What can hang from each mark
j_950: j_339 j_384
j_292: j_339 j_384 j_490
j_124: j_111
j_490: j_292 j_457
j_384: j_292 j_457
j_457: j_124 j_490
j_339: j_950

Each row was made from one small tree. The marks that hang from a mark follow it in brackets, in the order of their numbers. Every link used is in the known rows. Write each row's tree.
Known rows
j_950(j_384(j_457(j_490))): [  7.0  18.1   3.4   3.2   5.0  -1.8  10.1   5.1  -0.3   3.0   4.6  -9.8
  -1.5  -2.0   9.8 -20.2   6.0  -0.9  -3.5  -2.7  -2.5  -0.3   3.0  -4.1
   2.1  -1.4]
j_457(j_124): [  7.8  -2.0   3.0   2.7   0.0   4.1  11.5  -0.1   3.8  -1.4   3.3   2.5
  -0.4  -3.5   0.8 -26.3   0.9   0.1   1.4   3.6  -1.9   3.7  -2.2   0.0
  -2.9   4.2]
j_490(j_292 j_457): [  6.4  -4.5 -19.1  -4.1   1.1   4.3 -11.0   3.4   0.1  -2.3  -1.2  -3.5
  -2.4  17.7   2.8 -21.1  -3.2 -11.9   6.1  -3.3   6.5   3.0   3.2  -3.9
   0.7   0.5]
j_292(j_339 j_384(j_457(j_124)) j_490): [ 10.9   6.5 -15.3   6.1  -7.9   1.5  17.1   2.7   0.7  -1.6   6.0  -2.7
   0.3 -12.1   1.0 -29.9   4.7  -6.5  -4.1  -0.5  -8.2   8.5  -8.2  -7.2
   3.3  11.3]
j_384(j_292(j_490)): [ 24.2   6.5  -2.7   1.7  -0.3  -1.0  -4.0   5.6   1.5  -1.3   1.2  -7.1
 -14.2  -5.2   2.9 -17.9   1.0   4.9   1.9  -3.9  -0.2   5.9  -1.4  -7.2
   3.7   2.4]
j_490(j_292(j_384) j_457): [  6.3   8.4 -23.7  -1.4  -2.5   5.7  -6.6   5.3  -3.0  -2.4   5.0  -2.1
  -2.5  16.1   2.7 -18.8  -2.4 -13.0   6.5   0.6   4.6   7.2  -1.6  -2.4
  -4.6   2.6]
j_457(j_124(j_111) j_490(j_292)): [ 31.4   6.2 -22.2   2.1   4.7   8.0   3.8   1.8   9.3  -7.3   6.2  -2.8
 -10.6   9.7   0.9 -62.4   2.3  -7.2   1.9   7.7   1.1   5.0 -11.8  -4.0
  -3.3   2.8]
j_292(j_339 j_490): [  9.9  -9.5 -15.5   1.3  -5.1   0.6   1.8  -4.1   3.1  -4.6   0.7  -4.1
  -0.9  -7.2  -1.6   2.3   0.7  -1.8  -2.7  -5.8  -5.3   5.4  -2.2  -6.7
   6.3   7.4]
j_384(j_292 j_457): [  6.0   7.3   1.3   0.7   7.9  -2.6  -0.9   9.4  -2.4   1.1  -5.7  -5.8
  -8.3   0.4   3.9 -20.3   1.2  -2.7  -2.2  -2.5   5.5  -0.2   0.6  -6.2
   3.4  -2.2]
j_292(j_339): [ -1.9 -11.9 -15.0   1.8   0.2   3.3   5.6  -5.0   2.0  -5.8  -2.1   0.3
   2.6  -1.4  -5.0   8.3  -1.5  -4.2  -2.4  -1.1   0.0   4.6  -2.6  -3.9
   1.4   4.5]
j_384(j_292(j_339(j_950) j_490)): [ 23.8  -8.8 -14.5  10.3   3.7  -1.7   4.0   1.4   3.0  -6.5   3.4  -8.3
 -14.2  -2.4   2.6  -5.7   1.2   2.8  -3.4  -5.4  -2.3  10.6 -14.3 -11.4
   4.8  12.1]
j_490(j_292(j_339 j_384) j_457(j_124)): [ 11.1  -3.9 -34.6   2.3  -2.5  13.4  10.1   1.1   2.9 -10.3   6.8   0.4
  -0.2  10.8  -1.9 -37.5  -2.5 -16.3   6.0   2.4   2.3  15.4  -6.6  -6.1
  -5.6  10.6]
j_950(j_384(j_292(j_339) j_457)): [  5.4  -2.8 -10.9   7.1   8.9   6.9  17.4   7.8   1.8  -4.8  -4.6 -10.8
  -8.0  -1.9  -0.2  -3.7   2.2   0.7  -4.2  -3.7   6.2   4.0  -1.3  -9.8
   3.6   6.7]
j_292(j_339 j_384): [ -2.8   2.0 -18.5   3.9  -3.7   5.6   9.0  -2.4  -1.1  -5.6   3.3   1.6
   2.6  -3.5  -5.9   8.9  -0.3  -4.4  -1.7   2.5  -2.0   8.8  -7.2  -2.6
  -3.1   6.5]
j_339(j_950(j_384(j_292(j_490(j_457))))): [ 26.3   0.1  -6.5  10.1   4.2  -1.5   5.4   7.6   2.7  -2.3   7.3 -15.7
 -16.0   6.9  10.7 -19.1   2.1   3.4   2.4  -6.3   1.7   6.2  -4.5  -6.1
   5.0  13.0]
j_490(j_292): [  9.3  -2.3 -11.1   0.0  -0.1   7.8  -5.9   3.7   0.8  -3.0   0.0  -1.8
  -4.9  11.5  -0.1  -2.6  -1.1  -1.4   3.3  -0.9   3.1   3.3  -3.6  -4.7
  -1.1   0.4]
j_457(j_124(j_111)): [ 11.6  -5.1  -8.5   4.0   1.6   3.6  10.6   0.0   7.7  -4.9   1.4   1.2
  -3.8   0.1  -5.6 -34.6   1.6  -2.1  -0.3   8.9   1.9  -3.7  -7.8   3.3
  -1.1   5.7]
j_339(j_950): [  1.9  -5.6   2.3   7.4   2.8  -2.7   1.7   0.0  -0.9  -0.3   4.1  -1.1
  -2.9   4.6   4.3   6.4   1.5   2.2  -2.3   0.1  -2.1   0.3 -10.2   0.2
   0.4   5.2]
j_490(j_292(j_339) j_457): [  4.3 -16.4 -34.1  -2.9   2.4   8.6  -4.4  -1.1   2.4  -8.3  -2.8  -3.4
   0.7  16.0  -1.8 -15.3  -4.4 -16.0   3.8  -4.9   6.2   7.7   1.0  -7.3
   1.5   4.8]
j_950(j_339 j_384(j_457(j_124))): [ -2.4   9.6   3.1   5.9   6.5   0.2  24.6   1.9   3.7   1.5   4.0  -3.1
   5.0  -0.2  -2.4 -31.4   4.3   5.6  -0.9  -4.4   3.1  -5.0   1.8  -2.4
  -2.5  12.7]
j_292(j_339 j_384 j_490(j_457(j_124))): [ 14.0   0.7 -24.1   3.3  -7.4   2.4  12.8  -1.3   3.5  -5.7   9.0  -1.9
   2.2  -5.3   0.6 -38.0   0.0 -12.1   2.5  -0.3  -5.9  13.9  -3.2  -4.7
   0.0  12.8]

Which tree is each row?
[ 10.9  22.6 -14.6   1.0   8.4   0.9   5.0   3.4   1.5   1.1   5.9  -8.8
  -0.8  11.3   3.5 -32.5   3.4   1.1  -1.1  -9.7   4.5   0.5   0.9  -8.9
  -2.5   5.8] -> j_950(j_339 j_384(j_457(j_490(j_292))))
[ 14.3  -6.7 -15.6  -1.3   2.1   8.7   1.2   3.2   3.8  -5.0   2.8  -1.2
  -2.4  14.6   3.7 -47.1  -2.4 -12.0   7.1   0.0   4.4   6.9   0.6  -3.8
  -2.4   4.7] -> j_490(j_292 j_457(j_124))
[ 29.9   5.0  -8.6   5.0   3.7  -2.9   7.7  10.4   6.7  -1.9  -1.4  -8.9
 -16.3  -4.1   1.1 -61.2   5.2  -1.5  -3.1   1.6   2.3  -2.4  -7.4  -6.0
   6.6   6.4] -> j_384(j_292(j_490) j_457(j_124(j_111)))
[ 26.5   8.1 -18.3   1.4   6.2   3.1   4.6   5.8   6.1  -3.0   2.9  -5.5
  -8.2   9.6   3.6 -70.6   5.0 -11.1  -2.3   4.6   2.1   0.2  -9.0  -5.5
   0.9   0.0] -> j_384(j_457(j_124(j_111) j_490(j_292)))
[ 16.4  10.7 -15.8   0.8  11.1  -4.4   4.0   3.1   1.3  -3.5  -3.2  -7.8
  -6.8  -4.1   5.5 -35.8   1.6  -9.5  -5.6  -3.7   0.4   9.4  -1.7 -12.7
   3.9  -2.5] -> j_384(j_292(j_339) j_457(j_490))
[ 15.8   0.7   4.3  14.2   8.0   4.4  14.1   8.1   2.4  -4.0   6.3  -9.8
 -15.5   5.1   5.2   1.3   2.7  11.7   0.3  -0.8   3.5   4.6 -12.0  -4.2
  -1.6  10.7] -> j_339(j_950(j_384(j_292)))
[  4.9  13.2 -16.7   9.2   3.8  -7.8   8.8  -0.1  -4.4  -0.7   8.9  -3.9
   1.6  -0.2   9.0 -14.1   5.0 -10.5  -8.2  -0.3  -7.6   9.6 -16.0  -6.8
   0.6   4.8] -> j_292(j_339(j_950) j_384(j_457(j_490)))
[ 11.2  17.1 -14.8   4.4   1.4   0.2  18.8   0.0   0.7  -2.3   7.9  -0.9
   3.5  -9.1   5.1 -48.9   4.5 -13.2  -4.5   3.4  -7.4  12.6  -6.8  -6.7
  -2.5   3.8] -> j_292(j_339 j_384(j_457(j_124 j_490)))
[ 16.6 -16.9 -33.1   1.8  -2.1   2.0   8.8  -3.6  10.6  -8.9   1.2  -4.3
  -1.3   0.0  -4.6 -46.6   0.1 -14.7   0.3   2.2  -0.9   2.4  -2.7  -2.1
   6.3  12.2] -> j_292(j_339 j_490(j_457(j_124(j_111))))
[  8.7   4.7 -21.3   3.6 -10.0   2.4   5.6  -2.2   0.7  -3.5   6.5  -2.5
  -0.9  -8.6  -2.2   4.2   1.2  -2.0  -1.8  -1.8  -7.4   9.8  -7.0  -5.4
   2.1   9.1] -> j_292(j_339 j_384 j_490)
[ 17.3  -9.9 -27.1   0.1   3.1   8.3   0.8   3.1   8.1  -7.4   0.9  -2.7
  -6.2  18.8  -2.3 -53.4  -1.2 -15.1   4.9   5.6   8.3  -0.4  -5.0  -0.2
  -1.1   6.0] -> j_490(j_292 j_457(j_124(j_111)))
[  9.1 -13.8 -19.0  10.5  -2.4   1.4  12.1  -1.1   3.6  -5.7   7.3 -12.1
  -2.8   4.2   4.8   1.4   2.0  -2.5  -1.5  -7.6  -3.9   5.7  -4.5  -5.5
   6.9  17.3] -> j_292(j_339(j_950(j_384)) j_490(j_457))
[  4.6  -4.5 -13.4   2.1   7.9  -1.0   5.6   5.1  -0.2  -4.2  -7.7  -5.5
  -5.6  -1.8  -0.2 -13.5  -0.1  -6.2  -5.0  -4.3   4.9   4.7  -2.0 -10.1
   4.4   1.7] -> j_384(j_292(j_339) j_457)
[  2.7  -3.4 -25.2  10.1   1.0   5.5   4.7   5.4  -4.2  -4.7   4.1  -4.3
  -2.8  13.2   2.2   4.5   2.5  -8.9  -4.8  -1.7   0.0   8.1 -18.8  -8.9
  -0.2  10.3] -> j_490(j_292(j_339(j_950) j_384(j_457)))
[ 22.3  -3.2 -17.4   2.9   0.3   2.2   2.1   1.6   3.4  -7.0  -0.9  -7.1
 -10.7  -7.0  -1.8 -10.5  -0.4   0.7  -1.7  -5.7  -0.4  10.0  -4.0 -10.8
   4.8   6.7] -> j_384(j_292(j_339 j_490))
[ 19.4  -5.4 -17.2   0.5  -2.8  -2.2   3.5   0.9   8.0  -2.8   2.9  -4.3
  -3.8   1.4   0.1 -56.2   1.5 -10.4   1.6   2.7  -0.4  -2.3  -0.3   0.9
   4.5   8.5] -> j_292(j_490(j_457(j_124(j_111))))
[ 18.7  21.2  -0.9  -0.3  11.0  -8.2  -2.3   7.7  -1.5   1.9  -0.9  -7.9
  -8.4  -2.6  10.5 -43.0   2.8  -5.7  -2.3  -2.0   1.2   4.2   0.3  -8.7
   1.9  -7.4] -> j_384(j_292 j_457(j_490))
[ 10.6 -18.1 -21.2  13.2   1.7  13.6  13.5   1.3   3.8 -10.0   5.9  -8.1
  -7.8  13.5  -1.0  16.7   1.4   3.2  -0.4  -3.3   2.0   7.5 -15.2  -8.2
  -0.8  15.9] -> j_490(j_292(j_339(j_950(j_384))))
[ 14.6   9.2 -20.3   5.6  -0.3   8.0   8.7   9.8   2.2  -3.7   3.5  -1.9
  -7.3  10.1  -2.8 -44.4   4.0  -8.8  -1.0   8.2   4.4  -1.1 -14.3  -2.6
  -3.0   6.6] -> j_490(j_292(j_384(j_457(j_124(j_111)))))
[ -4.2 -13.0  -6.9  12.8   5.2   1.1  19.7   2.0   0.3  -2.8   2.0  -8.9
  -1.2   2.2   2.7  14.6   4.5   0.2  -7.9  -4.4  -1.0  -0.6  -9.8  -5.6
   4.8  12.0] -> j_292(j_339(j_950(j_384(j_457))))
[ -6.4  -1.4 -14.3  10.6   1.1  -3.1  10.5   2.0  -4.8  -1.6   4.0  -2.1
   3.2   1.8   2.4   9.5   3.4  -6.9  -7.2  -0.5  -3.6   4.8 -15.6  -4.4
   1.0   8.7] -> j_292(j_339(j_950) j_384(j_457))
[  8.7 -15.9 -21.3   4.7  -1.0  -5.4  -0.4  -3.8   1.6  -3.9   3.7  -6.2
  -0.4   5.1   5.3  -9.2   0.2 -10.3  -1.7  -7.6  -4.5   6.6  -6.4  -5.6
   7.6  11.4] -> j_292(j_339(j_950) j_490(j_457))
[ 16.2  10.0   8.7  13.0   8.1  -1.3  24.0   4.7   2.3   1.7  12.1  -9.2
  -4.3  -0.6  14.5 -42.1   8.4   1.0  -4.0   0.0  -6.4   3.9  -9.4  -4.6
  -0.3   7.6] -> j_339(j_950(j_384(j_457(j_124 j_490))))
[  7.4  -9.4 -11.1   9.3  11.0  -3.5   7.4   5.4  -1.0  -4.2  -3.2  -6.9
  -8.2   3.1   2.7  -5.7   1.7  -3.7  -6.7  -3.9   3.3   4.5 -11.8  -9.6
   4.7   6.7] -> j_384(j_292(j_339(j_950)) j_457)
[ 24.2   8.5 -11.8   3.9  11.6   0.1  16.0   3.2   4.7  -5.3   0.8  -5.5
  -6.6  -7.1   6.3 -62.4   2.6 -10.0  -3.4  -0.2  -0.6  12.8  -4.3 -12.5
   1.3   1.0] -> j_384(j_292(j_339) j_457(j_124 j_490))
[ 22.3  16.9   4.1  12.2  13.6  -4.5  12.9  10.5   0.3   0.7   6.5 -14.6
 -14.2   2.9  14.9 -29.1   6.4   3.4  -4.2  -2.4  -0.5   4.8 -10.0  -8.1
   1.6   4.1] -> j_339(j_950(j_384(j_292 j_457(j_490))))
[ 15.9  -2.1  -6.6  -0.9  -4.5  -1.2   3.7   0.3   4.0   0.0   5.5  -3.4
   0.2  -1.6   6.3 -48.2   0.6  -8.1   4.5  -2.3  -4.0   5.3   5.0  -2.7
   4.0   6.3] -> j_292(j_490(j_457(j_124)))
[-10.6  10.2  -0.4   3.3   6.0  -2.2  13.4   1.9   0.4   3.4   0.6  -5.0
   6.3   2.5  -2.8  -5.6   3.4   5.9  -2.8  -8.2   4.8  -8.5   5.2  -2.0
   0.4   8.7] -> j_950(j_339 j_384(j_457))
[  7.6  -7.7 -16.9   0.1   4.1  -0.6   6.9   0.2   7.4  -4.2   0.0  -0.3
  -0.9   7.2  -2.0 -50.2  -0.2 -12.5   3.1   7.0   4.8  -3.5  -0.6   4.2
   0.0   5.2] -> j_490(j_457(j_124(j_111)))
[  2.0  14.9   2.7   4.7  -1.6   0.4  15.4   6.1  -1.9   2.3   5.6   1.3
   2.5  -5.4   3.7 -31.7   4.0  -5.5  -1.8   4.5  -3.0   3.4  -4.9  -1.0
  -3.1   3.5] -> j_292(j_384(j_457(j_124)))
[  6.1  30.4  -3.0   0.5   0.5  -6.9   2.4   4.6  -5.1   4.3   6.3  -2.9
   1.5  -3.2   9.7 -27.4   5.0  -8.6  -3.8   1.5  -5.3   4.6  -3.0  -3.1
  -1.2  -4.1] -> j_292(j_384(j_457(j_490)))
[ 20.4   4.1 -10.3  -2.1   1.5  -5.3  -7.7   5.7   1.1  -1.2  -0.8  -8.8
 -10.7   0.4   5.8 -35.0  -1.3  -6.0   4.2  -5.6   2.0   5.9   5.6  -6.2
   4.9   1.9] -> j_384(j_292(j_490(j_457)))
[  6.2  -4.6  11.4  14.3   5.4   1.6  25.6   6.8   1.8   0.9   7.3  -7.0
  -4.2   1.9   8.2 -19.4   6.8   5.3  -3.3   0.6  -1.9  -1.3  -9.4  -2.1
   1.1  12.7] -> j_339(j_950(j_384(j_457(j_124))))
[  5.8   0.3 -29.8   3.4  -4.4  12.6   2.6   0.8  -0.1  -7.9   3.7  -0.3
  -2.5   7.8  -5.4   3.9  -1.4  -5.7   1.6   0.5   2.0  11.7 -10.2  -7.1
  -4.3   7.4] -> j_490(j_292(j_339 j_384))
[ 6.2 17.6 -3.6  2.2 -7.5 -5.5  0.8  6.5 -5.0  5.5  4.2 -5.1 -1.4 -6.3
  5.9 -9.2  5.1 -2.5 -4.1 -3.0 -6.5  0.7 -3.1 -3.5  4.6  2.7] -> j_292(j_384(j_457) j_490)
[  8.1 -10.7  -9.6  13.0  -0.8  -0.5  16.1   2.8   1.1  -1.1   4.1 -13.0
  -4.5  -3.0   5.5   8.5   6.7   3.5  -8.5  -8.3  -5.8   1.4 -10.5  -8.3
   9.8  15.4] -> j_292(j_339(j_950(j_384(j_457))) j_490)
[ 18.1   1.8   9.3  16.5  10.8   3.2  25.9  12.0   3.0  -2.1   5.4 -10.4
 -14.1   0.9   9.3 -31.9   5.8   7.4  -1.9   0.3   2.5   3.0 -11.2  -5.8
  -0.5  12.5] -> j_339(j_950(j_384(j_292 j_457(j_124))))
[ 20.1  -4.7 -22.4   4.3   1.5   6.1  10.2   4.3   5.7  -7.3   1.0 -13.6
 -11.8  -0.3   1.5 -17.9  -0.5  -3.8   2.7  -7.8   2.7  10.0   3.0 -10.1
   5.6  11.4] -> j_950(j_384(j_292(j_339 j_490(j_457))))
[ 23.3  12.9  -7.3   0.5   4.8   4.1   3.5   5.5   2.1   0.1   5.1  -4.1
  -4.2   5.8  10.2 -63.6   3.7  -8.8  -0.7  -0.6  -1.8   6.8  -3.6  -8.9
  -1.1  -2.0] -> j_384(j_457(j_124 j_490(j_292)))
[ 27.7   9.0   2.1   4.0   2.7  -1.4   7.9  10.0   2.1   0.6   0.5  -7.9
 -12.7  -7.5   7.6 -52.2   3.8   0.4  -0.7  -3.2  -1.2   4.2  -1.3  -9.2
   5.7   4.4] -> j_384(j_292(j_490) j_457(j_124))
[  7.3  13.7  -3.5   5.6   9.2   2.2  13.3   2.8   3.9  -3.1   2.9  -6.0
  -7.0   1.9  -6.0 -11.2   0.4  12.2   2.8  -5.6   8.4   0.8   1.0  -4.6
  -5.5  10.8] -> j_950(j_339 j_384(j_292))
[ 30.3  -4.1 -35.9   3.4   4.3  11.0   9.1  -2.9  11.9 -12.4   4.4  -2.6
  -7.6   7.2  -4.0 -55.2   1.4 -11.5  -0.6   5.9   1.1   9.8 -14.2  -7.5
  -2.3   6.9] -> j_457(j_124(j_111) j_490(j_292(j_339)))
[  8.4  23.4   1.5   4.4   9.0  -3.6  22.7   0.0   4.7   2.7   8.7  -4.9
   4.5  -2.7   4.4 -56.0   5.5   2.1  -2.1  -4.8  -1.1   0.4   2.6  -4.5
  -3.8   8.6] -> j_950(j_339 j_384(j_457(j_124 j_490)))
[ 24.4  -3.3 -10.8   5.5   2.8   1.7  13.3   5.5   4.7  -4.6  -1.2  -7.2
 -10.5  -9.9   2.6 -45.9   3.0  -4.0  -3.9  -5.0  -1.5   8.8  -4.1 -12.9
   6.7   8.0] -> j_384(j_292(j_339 j_490) j_457(j_124))
[ 20.6   9.5 -21.8   3.5  -7.3   0.6   7.3   2.7   5.0  -3.6   9.4  -3.0
  -4.1  -0.3  -1.0 -52.5   2.5 -10.7   3.6   6.7  -2.7   2.3  -6.6   2.2
   0.5  10.2] -> j_292(j_384 j_490(j_457(j_124(j_111))))
